Each row was made from one path, in order. Every step used is in the known rows, and no mark comes twice. Write each row's path.
In the rows, 128 means zero.
Known rows:
koget-befunil-veno-zerovif: [ 89 100 101  87 135 160 111 126 146 155  63 151 158 138 143 191 114  85
  91 101  57 143 158 115 128 145 110 115  73]
sama-podo-vele-fakab: [ 98 131 142  40 146  91 107 117  83 104 124 117 135 150 132 104 158 106
 141 135 114 134 209  71 120 128 135 111 157]
fakab-notedur-podo: [161 140 104 112 109 172 139 116 122  80 160  73 122 128 113 123  89 143
 144 132 175 118  55 167 133 146 121 168 136]
koget-notedur-fakab: [161 169 108  82 142 126 126  95 137 120  95 168 111 124 134 153 134 135
 135 140 146 111 154 108 119 132 128 163 179]
koget-notedur: [169 174 133  86 129 132 108 118 150  89  97 148 120 116 147 135 140 134
 112 125 125 123 123 147 143 140 122 147 128]
veno-zerovif-vele-fakab-notedur-nalos: [122 104 112 180 114 112 168 156 119 186 169 184 104 117 111 108  92 146
 133 153 125 112 100 123  67  86 142 149  96]
nalos-notedur-podo: [154 133 111 181 141 133 143  71 131 119 176  87 116 116 102 131 143 144
 134 111 146 128 102 164 184 130 137 130 132]
nalos-koget-befunil-veno-zerovif: [ 96  98 143  72 113 160 114 145 145 151  33 155 163 143 151 196 109  83
  85 110  71 146 168 101 165 135  96  75  86]
vele-podo-sama-veno-zerovif: [ 34  97  88 120 138 150  88 105 123  83 115  86 122 140 150 152 126 156
 149 143 122 137 148 171 162 117 163  86  91]
podo-sama-veno-zerovif-vele: [101  80 101 201 119 121  82 136 177 134 109 125 119 128 156 126 147 152
 146 137 155 157 117 157 137 118 141 136  98]
nalos-koget-notedur-podo-vele-fakab: [ 89 162 161  35 109 151 130 149 111  99  66 109 125 164 130 131 121 122
 128 159 179 135 105 119 103 122 109  85 151]
fakab-notedur: [184 148 125  91 116 163 138 124 152  78 152 107 129 132 125 110 102 130
 135 122 145 116 111 140 145 142 127 171 137]
koget-nalos-notedur-fakab-vele-podo: [ 74 124 144 143 170 136 140 142  45 135 194  96 149 148 105 133 146 126
 132 113 159 139 158  93 137 147 116 130 192]
koget-notedur-podo-sama: [131 155 121 173 106 133  99 114 144  93  98 113 104 140 137 153 109 157
 129 143 201 122  87 184 106 145 118 139 119]
zerovif-vele-podo-sama: [113 154 152 192 122  62 130 166 138 135 142  98 122 127 136 114 155 138
 134 134 128 115  96 172  94 131 133 104 137]
zerovif-vele-podo: [122 162 144 126 138  80 143 163 119 135 151 102 122 101 136 113 163 129
 123 121  77 116  87 156 118 129 127 114 142]
befunil-veno-zerovif: [109  81 101  93 138 195 138  94 159 142  91 133 129 117 138 156 115  99
 110 103 121 129 173 112 130 130 143 102  75]
veno-zerovif-vele-fakab-notedur: [115 120 126 135 126 127 149 164 140 167 170 119 110 136 124 105 113 116
 137 160 129 130 107 116  83  96 141 152 132]
nalos-notedur: [180 146 133 165 147 127 139  74 157 118 165 124 130 117 111 115 159 132
 123 103 112 129 149 144 202 128 144 131 134]
zerovif-vele: [177 142 143 169 126  94 136 148 166 148 133 129 124  99 141 103 168 126
 122 122 100 134  97 142 124 139 122 152 139]
koget-nalos-notedur: [170 121 148 200 150 140 105  67  99 133 161 103 147 101 115 109 151 120
  93  80  97 154 165 127 203 161 115 145 137]
zerovif-vele-fakab: [158 148 141 174 133  71 143 147 139 191 151 137 126  95 127  83 173 109
 124 138  75 123  94 113  85 116 138 134 144]
sama-veno-zerovif-vele-fakab-notedur: [107 116  74  99 131 130 111 159 120 161 165 115 120 125 139  94 118 126
 143 154 143 143  93 121 116  84 140 160 131]
veno-zerovif-vele-podo: [ 56 116 135 121 148 111 141 159 132 135 137 100 110 114 140 138 156 132
 130 135  71 129 111 156 108 115 147 102 112]
notedur-fakab-vele: [125 109 138 105 136 156 160 158 152 119 132 152 139 153 120 136 144 131
 162 147 170 125 139  88 102 147 135 161 177]
koget-nalos-notedur-fakab: [162 114 120 200 161 132 114  51  82 154 160 125 139 111 105 132 148 121
 119  98 123 138 189  89 179 152 120 159 182]
sama-podo-vele-fakab-notedur-nalos: [122 138 119  46 119  97 134 131  52 107 156 159 126 156 111 100  86 138
 146 128 170 117 174  79 108 112 124 139 142]
podo-sama: [159 122 149 194 109 130 125 101 174  98 112 121 131 137 130 117 139 139
 135 130 132 126 142 149 136 157 140 128 110]
befunil-veno-zerovif-vele-podo: [ 66 114 105  90 150 125 148 163 120 172 122 109 124 113 143 149 129  98
 109 107 114 120 126 127  92 108 136  80 104]
notedur-podo: [141 117 110 145 124 153 133  93 136 106 129  89 119 107 123 135 131 137
 135 124 111 120  86 162 135 149 133 139 120]
koget-befunil-veno: [152 149 106  88 128 128 118 129 133 156  78 148 175 125 141 162 124  78
  85  83  66 131 131 112 134 164  92 123 105]
sama-podo-vele-zerovif: [139 135 168  75 165 124  77 125 110  69 116 124 120 136 125 106 150 117
 141 105 106 135 212  64 117 120 130 139 157]

Which path is each row?
[188 110 168 151  92 123 153 103 139 122  90 192 136  87 126 129 110 153
 116 118  99 115 130 133 174 132 125  99  99]	notedur-nalos-koget
[101 100 103 143 142 121 149 144 135 230 125 150 126 108 134 120 135  79
 108 124 115 129 140  91  67  94 140  96  98]	befunil-veno-zerovif-vele-fakab
[136 138 120  83 112 155 176 137 109 106 143 161 135 163  97  96  78 144
 150 135 153 111 119 105  75 123 136 137 115]	podo-vele-fakab-notedur-nalos
[140 147  97 120 121 143 149 115  96 127 179  75 121 129 106 107  97 127
 146 155 153 108  60 139 102 126 134 156 142]	vele-fakab-notedur-podo
[182 158 120 126 119 127 131 101 127 113  95 208 114  97 136 139 113 160
 112 113 126 109 116 150 131 132 122 139  92]	koget-notedur-nalos
[ 50 109 146 196 126 100 127 160 150 132 131 100 107 141 137 142 144 145
 140 152 120 128 125 169  93 114 149  96 105]	veno-zerovif-vele-podo-sama
[154 160 154  88 102 142 112 128 125  92  73 121 117 114 144 153 116 138
 116 144 167 126  83 165 160 136 105 109 139]	nalos-koget-notedur-podo
[156 147 186 106 101 107 104 149 148 109  58 144 163 130 147 158 143 114
 102 123  44 140 124 129 190 152  94 114 134]	nalos-koget-befunil
[ 92 101 137 177 139 106 141 139 149 188 138 140 116 109 132 111 160 113
 127 155  67 135 135 118  82 101 153 122 115]	veno-zerovif-vele-fakab
[176 170 180  69 103 134 111 131 156  88  60 153 126 116 156 139 127 129
 105 132 140 129 134 137 180 131 108 105 142]	nalos-koget-notedur
[171 138 111 153 157 111 155  60 143 138 161 146 121 126  97 136 155 135
 142 117 138 116 176 101 181 121 145 148 182]	nalos-notedur-fakab
[154 114 164 231 186 164 100 142  92 160 190 140 145 131  90 110 145 125
 128  98 156 145 179  53 111 136 118 171 189]	koget-nalos-notedur-fakab-vele-zerovif
[ 88 109  96 157 123 134 149 167 117 168 183  86 101 137 116 117 100 127
 150 168 158 125  58 146  64  96 135 156 129]	veno-zerovif-vele-fakab-notedur-podo
[107  81 132 112 100 142 131 136 123 168  37 215 161 124 139 201  80 113
  84 103  74 129 158 113 158 126  95  75  52]	notedur-nalos-koget-befunil-veno-zerovif
[203 126 155 115  80 144 157 130 134  94 122 174 136 113 119 123  63 159
 125 121 161 109 108 137 171 124 111 127 114]	fakab-notedur-nalos-koget
[ 68 133 166 140 115 135 142 196 139  82 142  98 140 170 130 129 136 145
 150 151 170 122 107 162  96 151 139 100 125]	fakab-vele-podo-sama
[200 131 108 131 104 146 158 112 125  97 151 167 124 110 111 118  74 159
 134 114 147 106  96 143 136 135 123 168 103]	fakab-notedur-nalos
[167 158 122  98 124 139 148 124 123 126 168 110 134 132 117  93 109 113
 130 146 125 111 112 119 114 122 140 149 146]	vele-fakab-notedur
[100 142 142 154 123 111 131 116 129  96 129  91 129 131 129 131 137 143
 134 134 111 111 127 166 125 143 144  94 120]	vele-podo-sama
[ 71 102  63 137 119 172  57  99 140  84  84 107  95 145 157 170 101 169
 142 153 209 146 104 185 143 121 133 131  91]	koget-notedur-podo-sama-veno-zerovif
[116 152 132   4 130 108 119 136  74  83 152  97 130 177 123  95 112 106
 148 139 171 132 185  71 121 123 124 145 177]	sama-podo-vele-fakab-notedur
[ 89  70  91 163 123 168  80  89 167  89  96 118 125 135 151 142 126 154
 148 141 145 150 160 151 170 127 157 126  87]	podo-sama-veno-zerovif
[197 148 161 162  86  68 168 174 110 183 155 187 130 104 115  89  92 140
 122 147 151 105  76 112 108  93 106 122 137]	zerovif-vele-fakab-notedur-nalos-koget
[ 83 119 103 131 138  88 120 177 128 244  98 163 156 130 139 157 136  66
  88 121  50 142 130  95  65 113 106 109  98]	koget-befunil-veno-zerovif-vele-fakab
[113 147 103 158 129  65  92 156 117 124 142  90 128 116 149 109 155 150
 144 128 143 130  82 176 133 120 130 111 134]	zerovif-vele-podo-sama-veno
[144 124 134 143 154 142 168 136 151 135 175 146 132 159 103 130 158 135
 162 131 194 129 159  92 146 125 138 153 188]	nalos-notedur-fakab-vele
[113 126 148  33 136 114 103 116 103  55 103 114 128 150 142 122 151 120
 145 113 133 145 204  93 155 151 124 130 151]	sama-podo-vele
[114  93 144 164 130 129 130 143 182 141 119 134 110 113 144 130 155 130
 132 135  96 140 129 142 120 124 145 139 106]	veno-zerovif-vele
[ 83 112 130 177 154 156 119  88  57 139 166  61 146 150  93  99 139 116
 122 111 137 153 136 114 129 149 115 116 142]	koget-nalos-notedur-podo-vele-fakab
